Each row was made from one small tree. The marks that hang from a mark follow it in brackets, in alphabetical order. Every link used is in the known rows. Write each row's tree.
Known rows
zeri{goduz{kuni{rora}}}: [-0.79 -0.54 -0.93  0.42  1.83 -0.16 -0.58 -0.16 -1.09  0.06 -1.48 -0.91
  0.67 -1.66  1.52  1.56  0.48  0.67  2.51  0.70 -0.66 -1.32 -1.33  1.77
 -0.89  0.78  0.45  0.28  0.65]
mapa{kuni razu rora}: [ 0.42 -1.10  2.00 -1.70 -1.60  1.98 -1.06 -1.72 -0.53 -2.66  4.80  5.56
  2.64 -1.10 -3.19  0.09 -1.74 -0.27 -0.69  0.72  0.56  1.29  1.14 -0.57
  0.79  0.57  0.29 -0.42 -1.27]
zeri{goduz{kuni{fori puzup rora{mapa}}} kasin}: [-0.70 -1.36  1.31 -0.57  1.55 -0.63 -0.74 -1.47 -1.53 -0.18 -2.45 -0.51
 -0.14 -2.16  1.96  1.52  0.18  5.23  3.21  1.14 -0.89 -2.63 -3.78  3.86
  0.14  0.83  2.77  1.34  0.99]
rora{mapa{razu}}: [ 0.99 -1.68  0.22 -2.07 -1.00 -0.94 -0.45 -1.33 -0.09 -2.81 -1.53  0.85
  0.48 -0.66 -1.51  0.61  0.13  2.66 -0.93  0.39 -0.51 -0.81  0.05 -2.41
  1.22  0.28 -0.38  0.36  0.56]
razu{fori}: [ 0.24  0.64 -2.22 -0.80  0.49  0.60  1.09 -1.07  0.30 -0.73  2.19  1.82
  0.16  0.86 -1.28 -0.98 -1.10 -0.83 -0.25  1.55  0.41  0.19 -0.20 -1.83
  0.67 -0.94 -0.64 -0.46 -1.73]
zeri{goduz{kuni{fori{puzup razu{mapa} rora}}}}: [-0.48  0.95 -0.67  0.35  0.81  0.86  0.53 -2.79 -0.56  1.03 -1.59  0.42
  0.28 -0.83  1.58  2.02 -0.26  3.49  1.46  1.28 -0.71 -1.62 -1.41  2.26
  0.21  0.24  0.54 -0.08  0.42]
kuni{fori{puzup} rora}: [ 0.93 -1.30 -3.78  0.23  0.69 -1.93  1.70 -2.15  1.03 -0.38 -3.74  4.34
  1.06 -1.00  1.10 -4.43 -0.91  1.86  1.07  0.78  0.02 -2.62 -2.34 -0.35
  3.62 -1.76  0.33  2.77  1.47]
fori{puzup{kuni} rora}: [ 1.36 -0.03 -3.41  1.76  0.93  2.38  3.14 -5.11  1.26  0.73 -4.62  5.71
 -0.52  0.28  2.57 -0.95 -0.37  0.85 -0.42 -0.73  1.00 -0.65 -0.15 -0.52
  4.01 -1.36  1.23 -0.40  0.65]
puzup{fori{razu{mapa}} kuni}: [ 1.21  0.27 -0.93  2.07  1.54  2.22  1.78 -3.72  1.11  3.02 -6.16  2.86
  0.72  0.25 -0.20 -1.28  0.80  1.98 -0.22  1.89  0.79 -1.06  2.06  1.68
  2.39 -0.41 -1.04  0.43 -1.08]
puzup{mapa{kuni}}: [ 0.92 -0.93  0.64  1.15  0.91  0.38 -0.21 -1.42 -0.36 -1.18  1.04  3.04
  1.22 -0.92  0.06 -1.51 -0.89  0.80 -0.21  0.56  0.41 -0.75  1.15 -1.12
  1.95  0.72 -0.28  0.59 -0.79]
kuni{fori rora}: [ 0.81 -1.31 -1.57 -0.27  1.23 -2.20  1.01 -1.17  0.76 -0.72 -3.05  3.15
  1.40 -1.24  0.24 -3.77 -0.51  0.80  1.34  0.84 -0.03 -2.48 -1.97  0.15
  2.56 -1.24 -0.75  2.86  1.34]
puzup{fori kuni{rora{mapa}}}: [ 1.76 -2.45 -3.76  2.07  2.95  0.49  1.56 -2.77  1.01  0.99 -7.94  4.67
  1.10 -1.29  0.66 -3.37  1.17  0.90  1.29  0.70  0.64 -1.82  0.73  0.70
  3.79 -0.64 -1.04  1.62  0.31]
puzup{fori mapa}: [ 1.07 -0.95 -1.07  1.29  1.67  1.07  0.94 -1.86  0.46 -0.04 -3.77  1.84
  0.70 -0.59 -0.05 -0.97  0.26  2.00  0.46  0.97 -0.19 -1.65  1.99  0.43
  1.48  0.22 -0.84  1.71 -1.25]
goduz{kuni{rora}}: [ 1.29 -1.07 -1.65  0.00  0.71 -0.51 -0.08  1.54  0.04 -0.09 -2.71 -0.38
  1.47 -2.53  1.26  0.21  0.03 -1.15  1.64 -0.03  1.39 -1.48 -0.87  0.09
  0.73  0.53  0.16  1.91  0.95]
zeri{goduz{kuni{fori{razu}}} kasin}: [-1.46  0.39  2.68 -0.90  1.04  0.94 -0.74 -1.36 -1.80  0.12 -0.81 -2.93
 -0.61 -0.95  1.30  3.60  0.29  4.79  2.54  1.16 -1.15 -1.51 -1.92  4.67
 -1.81  1.18  2.52  0.30  0.22]
fori{puzup rora{mapa}}: [ 1.73 -0.71 -3.71  0.44 -0.56  1.00  2.65 -4.87  1.20 -1.21 -2.41  5.55
 -0.82  0.10  1.84 -0.42 -1.11  2.93 -1.10 -0.79  0.23 -1.20 -0.81 -1.72
  3.77 -0.75  1.15 -0.27  1.18]
kuni{rora}: [ 0.91 -1.31 -1.21 -0.02  1.08 -1.42  0.64 -0.13  0.47 -0.79 -2.05  2.35
  0.94 -0.88  0.42 -2.20 -0.16 -1.58  0.64  0.24  0.49 -1.58 -0.69 -0.72
  1.32 -0.48 -0.30  1.85  0.71]
mapa{kuni{fori{puzup}} rora}: [ 0.45 -0.66 -1.52  1.03 -0.83  1.51  0.01 -2.48  0.00 -0.72  5.09  7.85
  1.87 -1.10 -0.91 -2.61 -2.51  2.04  0.10  0.67  0.45  0.58 -0.74  0.98
  2.95 -0.03  0.59 -0.28 -0.46]
kuni{fori}: [-0.10 -0.01 -0.29 -0.33  0.20 -0.73  0.42 -1.06  0.21  0.11 -0.96  0.77
  0.44 -0.34 -0.16 -1.58 -0.31  2.41  0.69  0.54 -0.50 -0.91 -1.29  0.82
  1.22 -0.79 -0.42  1.17  0.64]
zeri{goduz{kuni} kasin}: [-1.48  0.28  2.41 -0.87  1.20  1.19 -1.30 -0.17 -2.00  0.24 -0.30 -2.93
 -0.86 -1.03  1.63  4.06  0.60  2.81  2.42  0.37 -0.87 -0.81 -1.50  4.56
 -2.48  1.46  2.91 -0.42 -0.21]
razu{mapa{kuni rora}}: [ 1.33  1.12  1.39 -0.16 -0.69  1.24 -0.78 -0.65  0.14  1.31  4.79  6.96
  1.52 -0.47 -1.34 -1.13 -1.78 -0.80 -1.81  1.05  1.28  0.41  0.85  1.46
  1.36  0.25 -0.25 -1.14 -2.18]
kuni{puzup}: [-0.01 -0.89  0.03  1.10 -0.40 -0.77  0.30 -0.98  0.24  1.01 -1.04  0.83
  0.15 -0.53  0.69 -1.18 -0.28  2.31  0.53  0.52  0.18 -0.64 -2.41 -0.58
  1.70 -0.42  0.73  0.77  0.61]
fori{razu rora{mapa}}: [ 1.79 -0.33  0.74  0.01 -0.60  1.03  2.71 -5.65  1.10 -2.13 -1.63  2.69
 -0.32  0.43  0.03  1.58 -1.00  3.62 -1.57  0.62  0.02 -1.68  0.30 -1.95
  2.33  0.41 -0.89  0.28  1.15]
rora{mapa{kuni{fori}}}: [ 1.01 -1.74 -1.27  0.13 -0.44 -1.06 -0.45 -1.99 -0.13 -1.59  1.28  3.86
  0.82 -1.13 -0.46 -2.20 -0.98  3.67 -0.30  0.28 -0.29 -0.72 -0.96 -1.01
  2.91  0.48 -0.49 -0.01  0.92]
razu{fori{puzup rora} mapa}: [ 2.07  2.53 -3.20 -1.07  0.02  1.69  2.82 -3.95  1.59  1.24  1.12  7.54
 -0.10  1.52 -0.22 -1.55 -2.24 -0.64 -2.42  1.84  1.49 -0.79 -0.10 -1.39
  2.97 -2.15  0.03 -1.05 -2.70]
rora{mapa{kuni{fori puzup} razu}}: [ 0.93 -2.40 -0.05 -1.15 -1.42 -1.35 -0.49 -2.96 -0.10 -2.18 -0.28  3.61
  1.52 -1.48 -1.44 -2.04 -0.96  4.85 -0.38  0.98 -0.31 -1.08 -1.68 -2.17
  3.37  0.10 -0.05  0.74  1.05]

Write each row's tree
[ 1.67 -1.60 -0.92  2.08  1.34  0.96  1.57 -4.01  0.70 -0.73 -2.72  4.21
  1.92 -0.92 -0.51 -2.60 -0.96  2.60  0.20  1.98  0.39 -2.31  2.11 -0.50
  2.91  0.65 -1.06  2.30 -0.87]
puzup{fori{razu} mapa{kuni{rora}}}
[ 1.40 -0.90  0.12  1.61  0.85  2.37  1.42 -3.54  0.74 -1.10 -1.73  3.57
  1.19 -0.38 -1.29  0.32 -0.77  3.38 -0.19  2.07 -0.12 -1.67  2.65  0.15
  1.72  0.76 -1.18  1.92 -1.69]
puzup{fori{razu} mapa{rora}}
[ 2.17 -0.64 -2.80  1.81 -0.19  2.07  3.94 -7.90  1.60 -0.87 -5.23  5.64
 -0.51  0.59  1.72 -0.08 -0.95  4.91 -1.62  0.71  0.60 -1.81  0.20 -2.53
  5.16 -0.64  0.50 -0.03  1.32]
fori{puzup{kuni} razu rora{mapa}}
[ 1.96 -0.52 -2.83  2.12  1.68  2.45  3.24 -5.67  1.22 -0.12 -5.44  6.45
 -0.17 -0.08  2.72 -1.13 -0.41  1.52 -0.55 -0.30  1.06 -1.54  0.69 -1.33
  4.84 -1.08  0.90  0.42  0.12]
fori{puzup{kuni mapa} rora}
[ 1.40  0.11 -2.62 -0.97  0.73  0.98  2.32 -3.47  0.91 -1.90  1.12  4.37
 -0.15  0.69 -0.82 -0.62 -1.46  0.17 -0.78  1.09  0.48 -0.54 -0.36 -2.52
  2.20 -0.96 -0.92 -0.59 -1.07]
razu{fori{rora{mapa}}}
[ 0.44 -0.65  1.39 -2.04 -1.02  0.72  0.40 -3.52  0.08 -1.80  0.37  3.82
  2.17 -0.84 -1.73 -1.43 -1.21  1.37 -0.22  0.49  0.21 -0.18 -0.16 -0.59
  2.00 -0.52 -0.03  0.49  0.30]
mapa{kuni{fori{rora}} razu}
[ 1.18  0.69 -1.71  0.99 -1.19  2.10  3.79 -6.40  1.47 -0.53 -2.28  3.54
 -0.66  1.23  1.32  0.74 -1.58  3.30 -1.52  0.52  0.39 -1.28 -0.01 -1.66
  2.79 -0.66  1.02  0.11  0.89]
fori{puzup razu rora}
[ 1.00  0.86 -4.38 -0.30  0.26  1.70  3.06 -4.02  1.16 -0.76  0.72  5.02
 -0.39  1.24  0.14 -1.25 -1.87 -0.05 -0.79  1.00  0.75 -0.26 -0.61 -2.29
  2.51 -1.77  0.38 -0.65 -1.25]
razu{fori{puzup rora}}
[ 1.47  0.02 -1.59  0.49 -0.11  1.08  1.68 -2.54  0.57 -0.14 -3.43  0.64
  0.98 -1.69  1.64  1.00 -0.85  3.50  0.91  0.67  0.96 -2.11 -0.86 -0.09
  2.47  0.11  0.40  2.01  1.07]
goduz{kuni{fori{puzup{mapa} razu rora}}}
[-1.48  0.24  1.13 -0.73  1.03  0.95 -0.77 -1.11 -1.78  0.43 -1.10 -1.95
 -0.79 -1.01  1.97  2.95  0.20  4.50  2.69  0.69 -1.06 -1.31 -2.33  4.73
 -1.33  0.84  3.25  0.08  0.21]
zeri{goduz{kuni{fori{puzup}}} kasin}
[-1.09 -0.21  2.35 -0.52  1.35  0.97 -0.31 -2.03 -1.53  0.59 -1.65 -1.18
 -0.67 -1.39  2.17  2.92  0.14  5.01  2.92  0.65 -0.89 -1.73 -3.30  4.72
 -0.64  0.78  2.97  0.44  0.58]
zeri{goduz{kuni{fori{rora} puzup}} kasin}
[ 1.21 -1.44 -0.66  1.92  1.01  0.69  1.88 -3.62  0.93  0.76 -4.25  3.55
  0.46 -0.88  1.06 -1.59 -0.35  3.51  0.68  0.83  0.26 -2.02 -1.02 -0.29
  3.27 -0.41  0.12  1.87 -0.05]
kuni{puzup{fori{rora} mapa}}
[-1.41 -0.23  2.45 -0.32  1.02  0.77 -1.18 -0.61 -1.93  0.72 -0.74 -2.54
 -0.76 -1.29  1.91  3.43  0.45  3.95  2.72  0.57 -0.76 -1.14 -2.68  4.30
 -1.61  1.24  3.29 -0.02  0.11]
zeri{goduz{kuni{puzup}} kasin}
[ 0.65 -1.01 -1.23  1.48  0.22  0.61  1.77 -3.07  1.02  1.61 -3.40  2.73
  0.09 -0.48  0.85 -1.32 -0.28  2.86  0.79  0.36  0.21 -1.12 -1.86  0.55
  2.42 -0.74  0.43  1.09  0.47]
kuni{puzup{fori{rora}}}
[ 1.79  1.83  2.32 -0.34 -0.63  1.71  2.64 -4.93  1.37  0.45 -1.08  3.47
  0.01  1.04 -0.10  1.42 -1.19  1.43 -2.29  1.17  0.80 -1.51  0.95 -0.24
  1.51 -0.14 -0.78 -0.07 -0.34]
fori{razu{mapa} rora}
[ 1.56 -3.24 -1.87  0.91  0.45 -2.90  0.75 -1.77  0.72 -0.92 -3.40  4.22
  0.95 -1.91  0.93 -3.62 -0.56  2.54  0.74  0.85  0.35 -2.77 -3.33 -2.25
  4.06 -0.56  0.17  2.55  1.77]
kuni{puzup rora{mapa}}
[ 1.61 -2.00 -1.96  0.24  2.17 -0.30  0.99 -2.34  0.50 -1.01 -5.02  4.23
  1.25 -1.06 -0.09 -2.56  0.52 -0.43  0.43  1.12  0.95 -1.45  0.11 -1.97
  3.57 -0.91 -0.85  1.08  0.12]
puzup{kuni{rora{mapa{razu{fori}}}}}
[-1.05 -0.42  2.44  0.26  1.27  1.30 -0.54 -2.03 -1.64  0.57 -2.14 -2.30
 -0.52 -1.21  1.69  3.44  0.34  5.33  2.57  1.46 -0.87 -1.88 -1.84  4.12
 -1.05  1.51  2.83  0.67 -0.29]
zeri{goduz{kuni{puzup{fori{razu} mapa}}} kasin}
[ 1.78  1.85 -3.27 -0.14  0.29  2.20  1.56 -2.67  1.06  1.46  2.32  8.85
  0.72  0.92 -1.25 -1.99 -2.08 -0.63 -2.13  2.71  1.76 -0.10  0.52 -0.84
  3.24 -1.77 -0.06 -1.23 -3.62]
razu{fori{puzup{kuni}} mapa{rora}}
[-0.68 -1.04  2.06 -1.81  1.32  0.16 -1.23 -0.74 -1.84 -1.34 -2.02 -1.63
 -0.15 -1.64  1.11  3.24  0.57  3.01  2.40  0.72 -0.83 -1.85 -1.74  3.32
 -1.43  1.33  2.67  0.66  0.30]
zeri{goduz{kuni{rora{mapa{razu}}}} kasin}
[ 0.04 -0.56  0.62  1.03 -0.83 -1.20  1.36 -3.52  0.74  0.81 -2.09  0.97
  0.63 -0.39  0.03 -2.09 -0.96  6.24  0.60  2.06 -0.44 -2.04 -3.24 -0.41
  2.96 -0.88  0.00  2.23  1.38]
kuni{fori{razu} puzup}
[ 1.33 -1.33 -1.14  1.44  0.37  0.98  0.07 -0.09  0.09  0.78 -2.69  0.74
  1.47 -2.66  1.04  0.72 -0.27  2.47  1.69  0.74  1.17 -1.46 -0.97  0.58
  1.84  0.79  0.49  2.02  0.00]
goduz{kuni{puzup{fori mapa{rora}}}}
[ 1.43 -1.17 -1.29  0.38 -0.12 -0.12  0.85 -1.41  0.41  0.41 -3.33  1.01
  1.04 -2.65  1.67  0.09 -0.50  3.90  1.70  0.16  0.88 -2.03 -3.08  0.26
  2.91  0.00  0.36  1.91  1.78]
goduz{kuni{fori{rora{mapa}} puzup}}
[ 1.40 -0.63 -0.53  1.28  2.05 -0.32  1.49 -3.05  0.93  1.11 -5.69  4.13
  1.40 -0.82  0.53 -3.35  0.24  1.12  0.43  1.70  0.92 -2.22 -0.28  0.22
  3.79 -1.18 -1.10  1.93  0.48]
puzup{kuni{fori{razu{mapa}} rora}}
[ 0.54 -1.36  0.24  1.34  0.53 -1.40  0.79 -2.59  0.41  0.27 -2.78  2.36
  0.86 -1.30  0.66 -2.90 -0.70  5.35  1.05  1.55 -0.35 -2.49 -2.84 -0.55
  3.76 -0.88 -0.08  2.78  0.71]
kuni{fori puzup{mapa}}
[ 0.81 -1.48  0.80  1.59  0.25  0.03  0.28 -1.69  0.11 -0.35 -0.29  3.39
  0.78 -1.17  0.27 -0.94 -0.82  2.91  0.30  1.11  0.34 -1.31 -1.37 -1.11
  2.63  0.05  0.36  1.47 -0.36]
kuni{puzup{mapa{rora}}}
[-0.79 -1.03 -0.90  0.98  1.52 -0.64 -0.43 -0.66 -0.98  0.56 -1.99 -0.53
  0.70 -1.91  1.84  1.04  0.30  1.75  2.76  0.93 -0.54 -1.60 -2.51  1.45
 -0.05  0.51  0.81  0.71  0.94]
zeri{goduz{kuni{puzup rora}}}
[ 1.53 -2.38 -0.01  1.50  1.03 -2.57  2.10 -4.27  1.17 -0.83 -4.97  3.98
  1.89 -1.71  0.64 -4.43 -1.24  5.31  1.10  2.72  0.10 -4.51 -3.14 -1.94
  5.12 -1.08 -0.63  4.82  1.51]
kuni{fori{razu} puzup{mapa} rora}
[-0.75 -1.49  2.11 -1.21  1.19 -0.24 -1.05 -1.18 -1.67 -0.79 -2.50 -1.18
 -0.02 -1.90  1.42  2.66  0.42  4.09  2.64  0.92 -0.73 -2.17 -2.90  3.04
 -0.61  1.12  3.05  0.95  0.57]
zeri{goduz{kuni{puzup rora{mapa{razu}}}} kasin}
[ 1.54  0.27  0.48  0.31 -0.28 -0.82 -0.16 -1.02  0.50  2.17  1.13  6.07
  1.60 -0.87 -0.02 -3.39 -1.41 -0.30 -1.10  1.24  1.43 -1.10 -0.97  0.38
  2.64 -0.41  0.06  0.16 -0.90]
razu{mapa{kuni{puzup rora}}}
[-1.17 -0.48  2.72 -0.11  1.36  0.78 -1.08 -0.90 -1.93  0.31 -1.15 -2.12
 -0.61 -1.47  2.01  3.41  0.41  4.27  2.67  0.86 -0.79 -1.61 -2.29  3.86
 -1.21  1.44  3.15  0.28 -0.14]
zeri{goduz{kuni{puzup{mapa}}} kasin}
[ 1.48 -0.53 -2.85 -0.04 -0.17  0.47  1.08 -1.47  0.46 -0.06 -3.11  1.28
  0.74 -2.08  1.84  0.47 -0.61  3.08  1.14 -0.12  0.86 -1.67 -1.66  0.32
  2.51 -0.08  0.60  1.30  1.50]
goduz{kuni{fori{puzup rora{mapa}}}}
[ 1.06 -1.20  0.11 -0.48  1.00  1.15  0.71 -2.29  0.43 -1.13 -4.82  1.21
  1.28 -0.65 -1.34 -0.10  0.44  2.08  0.10  1.26 -0.28 -1.66  2.43 -0.49
  1.14  0.00 -0.77  2.12 -1.41]
puzup{fori mapa{razu}}
[ 1.52 -1.14  0.98  2.21  2.38  1.76  1.14 -3.95  0.32 -0.97 -3.35  5.23
  1.59 -1.15 -0.17 -1.25 -0.22  3.18  0.23  1.97  0.50 -1.88  1.46 -0.32
  4.10 -0.01 -1.33  1.91 -0.85]
puzup{kuni{fori{razu}} mapa{rora}}
[ 1.72 -2.51 -1.76 -0.47  0.00 -1.96  0.18 -0.56  0.33 -0.67 -4.79  1.19
  2.12 -3.48  0.90 -1.38 -0.37  3.46  2.03  0.93  0.88 -2.99 -3.39 -0.88
  3.37 -0.21  0.23  3.39  2.07]
goduz{kuni{fori puzup rora{mapa{razu}}}}
[ 1.18 -1.25 -1.29  1.39  0.49  0.57  0.16  0.03  0.06  1.17 -3.79 -0.49
  1.21 -2.53  1.42  0.44  0.04  2.54  1.83  0.61  1.14 -1.66 -1.10  0.36
  1.71  0.58  0.47  1.99  0.26]
goduz{kuni{puzup{fori mapa}}}
[-1.22  0.24 -0.04  0.37  1.08  0.27 -0.37 -1.35 -1.09  0.34 -1.08 -1.95
  0.43 -1.10  1.05  2.29  0.25  3.28  2.29  1.29 -1.18 -1.20 -1.39  2.20
 -0.91  0.71  0.17  0.14  0.64]
zeri{goduz{kuni{fori{razu}}}}
[ 1.74  0.93 -1.77 -0.46  0.20 -0.25  0.89 -2.11  0.84  1.44  3.27  7.85
  1.72  0.05 -1.34 -4.33 -2.51 -1.14 -1.40  2.86  1.83 -0.91 -1.17 -1.43
  3.29 -1.43 -0.54 -0.24 -2.60]
razu{fori mapa{kuni{puzup rora}}}
